What can hang from each mark:
novoz: muzu
tovunem: novoz rafis
raro: rafis
vonu: muzu
besavi: muzu tovunem
rafis: muzu tovunem vedad
muzu: duti mufi rafis
mufi: muzu
duti: veza
veza: duti mufi rafis

Every row comes from one small tree of marks. The marks that hang from a mark follow it in brackets, in alphabetical order. Every link used is in the known rows. Which tree was each row made from?
Known rows:
vonu(muzu): [ -5   1   2  11  15  -8  10 -16   1 -20   8  16  -1 -16  25  -5  16   6
   8  -8   1  -1 -18]
veza(duti mufi rafis(muzu)): [  53    9   26   15    0   30  -28  -35   -9 -113   60   -2   18   39
    8   33    2    2   23    3   11  -28  -12]
rafis(muzu(duti) tovunem(novoz) vedad): [  9 -53 -24  21   8  26   3 -68 -62  10  29  35 -31  31  41 -13  11   1
  17 -11 -12  -4 -30]
duti(veza(mufi(muzu) rafis(tovunem))): [ 57  -4   1  26 -11 -13   5 -32 -11 -64  35  -3  -1  13  16  19  12 -19
  22 -17   3 -13  -1]
besavi(muzu(mufi rafis(vedad)) tovunem(novoz)): [ 39 -30 -50  33  42  41   4 -35 -61 -28   3  56   3  22   8 -27 -36   7
 -73   4   2  -8   8]
novoz(muzu(duti(veza) mufi rafis(tovunem vedad))): [ 81  -6 -11   8  -2 -10 -14 -20 -59  16  12  35   1   2  22 -13  -1  -9
  -7  27 -12   5  26]
duti(veza(rafis(vedad))): [ 23 -20 -37  40  -9 -18  -2 -33 -15 -12  -4 -12  -5   7   9  -1   8 -31
  -1  -7  -5   1  26]
besavi(tovunem(novoz(muzu(duti(veza) mufi rafis(vedad))))): [ 49 -20 -44  18  17  22  -2 -31 -52 -21 -12  31 -16  17  12 -23 -26  -4
 -47  14 -10   6  18]
vonu(muzu(duti)): [ -4  15   5 -15  24 -15   2 -28 -16 -18  -1  18 -11 -13  31  -5  20   2
   0   5   7  -1 -14]
novoz(muzu(duti(veza) mufi rafis(vedad))): [ 78   3 -22   2  -1 -17 -14 -14 -52  11 -11  26   9 -12  25 -20   0  -3
 -23  35 -17   7  39]
veza(duti mufi): [ 36  10  31  -5  -6  37 -24  -9   7 -68  42  -7   4  18   8  22  -3   4
  -4   3  16 -20  -4]
novoz(muzu(duti(veza(rafis(tovunem vedad))) mufi)): [ 75 -18  -9  11  -3  -2 -12 -18 -59  11  19  17  -5   6  10  -4  13 -13
  -6  18  -4  -8  15]
veza(duti mufi(muzu) rafis(tovunem(novoz) vedad)): [  64  -12   17   36   14   69  -15  -78  -33 -104   48   11  -11   44
   40   25    9    0   15  -20   23  -32  -27]
rafis(muzu(duti mufi) tovunem(novoz) vedad): [ 29 -59 -26  13  20  22  -4 -68 -92  17  37  30 -18  23  36 -10   7  15
   6   7 -13  -7 -21]
novoz(muzu(duti)): [ 38  11  13 -14  -8   8  -3  11 -13   5  -3  22  -9  -3   7 -11  12  -2
  -6  11  -2  -3  -1]
mufi(muzu(duti(veza) rafis)): [ 37  57  -7 -25  13 -44   0 -38  -8 -32 -42  10   1 -17  35  -5   4  -7
  -8   7   3  13  14]
muzu(duti(veza) mufi rafis(tovunem)): [ 58  17  -9 -22  20 -47 -25 -39 -64  -6   6  18  -1   9   9  14 -18 -13
  -4  34  -2  16  40]
tovunem(novoz rafis(muzu vedad)): [-16 -46 -56  43  -1  51   3 -49 -45 -38 -31  24 -23   7  50 -17 -10  14
  -9 -18 -31  17 -18]
veza(duti mufi(muzu)): [ 47  33  36 -12   1  35 -14 -21  10 -81  29  -5  11   4  24  20   8  14
  -4  -5  21 -24 -22]
raro(rafis(muzu(duti mufi) tovunem(novoz) vedad)): [  5 -71 -30   9  26  15   0 -38 -63   7  23  -6   2  21  40 -10  17 -10
  17  -6  11  -2  -5]
tovunem(rafis): [-20   3 -16  11  -4  26  -7 -11 -14 -32 -26   7  -7   3  15   6 -13  -3
  -5  -5 -12  13  -7]
novoz(muzu(duti mufi rafis)): [ 69  26   8 -21  10  -7 -16   3 -44  -6  -7  31  13  -7  10  -9  -6  13
 -14  39  -9   5  26]

Write each row's tree:
[ 34   9 -17   4  15  -7   7 -64 -36 -26 -20   6 -26   3  39  -3  20 -15
  -2 -14  10  -1  -8]  mufi(muzu(duti(veza(rafis(tovunem(novoz) vedad)))))
[-10 -35 -66  30   8  37   0 -56 -52 -44 -20  23 -29  26  29 -15 -25 -11
 -38  -9 -20  11 -14]  besavi(tovunem(novoz rafis(muzu(duti(veza)) vedad)))
[ 17   9 -17  17  24  17   5 -10 -10 -35  14  54  13  26 -10 -13 -31 -14
 -47  -5  13 -11  -5]  besavi(muzu(rafis) tovunem)
[ 49 -18 -20   5  37  17  -8 -44 -74   0   9  58  -8  17  23 -15 -12   0
 -41  10   9  -5  12]  besavi(muzu(duti mufi rafis(tovunem(novoz) vedad)))
[ 26   0  -5 -27  14 -23 -12 -22 -50  -1  17   6  15  -4  11   1   7  20
  -1  27 -10  -5  -4]  rafis(muzu(duti mufi))
[ 44  19  13   7  18   7 -33 -42 -26 -74  30  -5  20  27  -8  32  -1   1
  13  10  16 -14  -2]  veza(duti rafis(muzu(mufi)))
[ 46  17   3 -12   8   9  -2 -35 -26 -46   6  15  14  -3  53  -8   7  17
  -6  19  -6 -16  -4]  veza(mufi(muzu(duti rafis(vedad))))
[ 31  22  -8  -5  16 -37  -3 -36 -15 -52   0  26  -3 -14  46  -6   7  -7
  -1  13  -6   9  15]  vonu(muzu(duti(veza(mufi)) rafis))
[ 29 -15  10 -18  14 -14 -10 -35 -62   6  53  22   2  20   6  15   5  10
  24  16  -2  -8 -23]  rafis(muzu(duti mufi) tovunem)
[ 44 -32 -26  24  26  14 -11 -47 -71   1   7  32   1  15  26  -4 -23  15
  -3  19 -12   8  21]  muzu(mufi rafis(tovunem(novoz) vedad))
[ 73  21   1  -4 -16 -14  -8   4 -14 -30   0  27   0  -3  21 -13  -1 -12
  -7  19 -14   7  28]  novoz(muzu(duti(veza(mufi)) rafis))
[  4 -14 -38  -2  18  26 -10 -42 -65 -54 -34  18 -22   2  33  -1 -15  22
 -18   4 -24  22  -4]  tovunem(novoz rafis(muzu(duti mufi)))
[ 31 -30 -26  33  13   5  -9 -46 -53 -18  24   3  26  17  15   1   9   8
  13  17 -13 -16  -2]  veza(rafis(muzu(mufi) vedad))
[ 21  -8 -18   2  25   9 -12 -62 -56  -5 -11  39 -28  29  38 -10 -14 -10
   0  13  -5  11  13]  muzu(duti rafis(tovunem(novoz) vedad))
[ 42 -12 -30  11  35 -22  -5 -69 -68 -17   0  35 -16  -7  51 -10   2   0
  -6  14  -6  13  16]  vonu(muzu(duti(veza) mufi rafis(tovunem(novoz) vedad)))
[ 45 -54 -10  35   8  40  -5 -68 -66 -64  62  24 -12  50  41   7  10   1
  28   0 -12 -26 -20]  veza(mufi rafis(muzu(duti) tovunem(novoz) vedad))
[ 42   8 -23 -21  33 -15 -27 -45 -75  12 -18  17  15   1  31  -9 -11  12
 -26  54 -10   4  38]  muzu(duti mufi rafis(vedad))
[ 28 -15  -9  25  31  -6  -3 -49 -48  -8  27  37  15  -6  39  -5   2  15
  12  15  -6  -1  -6]  vonu(muzu(mufi rafis(tovunem vedad)))
[  9 -68 -27  46  -1  33  11 -54 -45   8  39  32 -20  28  34 -12   7   5
  26 -24 -17  -4 -35]  rafis(muzu tovunem(novoz) vedad)
[  2 -72 -20  36   6  41  12  -8 -22  10  12   0  -8  21  33 -18  14 -24
  18 -30  14   0  -3]  raro(rafis(tovunem(novoz(muzu)) vedad))
[ 32 -41 -47  33 -15  60  -1 -31 -53 -44 -35  27 -41   2  56 -24  -4  -3
 -32 -10 -29  15   6]  tovunem(novoz(muzu(duti(veza(mufi)))) rafis(vedad))
[ 50 -20 -29  12   5  -4 -10 -62 -54 -26   6  31 -29  25  48  -9 -12 -21
  -5   9 -12  10  30]  muzu(duti(veza(mufi)) rafis(tovunem(novoz) vedad))
[ 26  41  -8 -18  22 -13  -1 -51 -26 -14 -36  19   7  -9  50 -13   7   7
 -10  15   1   1  -3]  mufi(muzu(duti rafis(vedad)))
[ 57 -15 -24   4  17  23  -6 -22 -56 -12 -29  33 -16  -3  32 -25  -9  18
 -27  20 -15  13  26]  tovunem(novoz(muzu(duti mufi rafis(vedad))))
[-13 -41   0  11   4  -4   7  -1  -3  -9  38 -11  17  21  14   5  14 -22
  46 -24  16  -2 -19]  raro(rafis(muzu tovunem))
[ 43 -47 -41  49  -2 -12   0 -54 -49 -20  24   4 -11  19  15   3   5 -17
  13 -13 -11   2  11]  duti(veza(rafis(muzu(mufi) tovunem(novoz) vedad)))
[ 48   5  27  27  10  46 -22 -41 -14 -77  27  18 -26  48  -7  30  -5 -20
  21 -22  27  -8  -8]  veza(duti rafis(tovunem(novoz(muzu))))
[  5  -9 -30  12  11  56  -1 -20 -37 -53 -27  33 -32  24  10 -10 -28  -3
 -39  -6 -10   9 -14]  besavi(tovunem(novoz(muzu(duti)) rafis))
[ 24  39  -4 -27   7 -32   6 -30  -8 -15 -30  -5  -8 -20  27  -3  19  -6
 -12  -3  11   3  -3]  mufi(muzu(duti(veza)))
[-12 -78 -31  35   8  24  12 -28 -27  -1  24  -5   0  25  38 -14  15 -18
  30 -31   8  -1 -16]  raro(rafis(muzu tovunem(novoz) vedad))
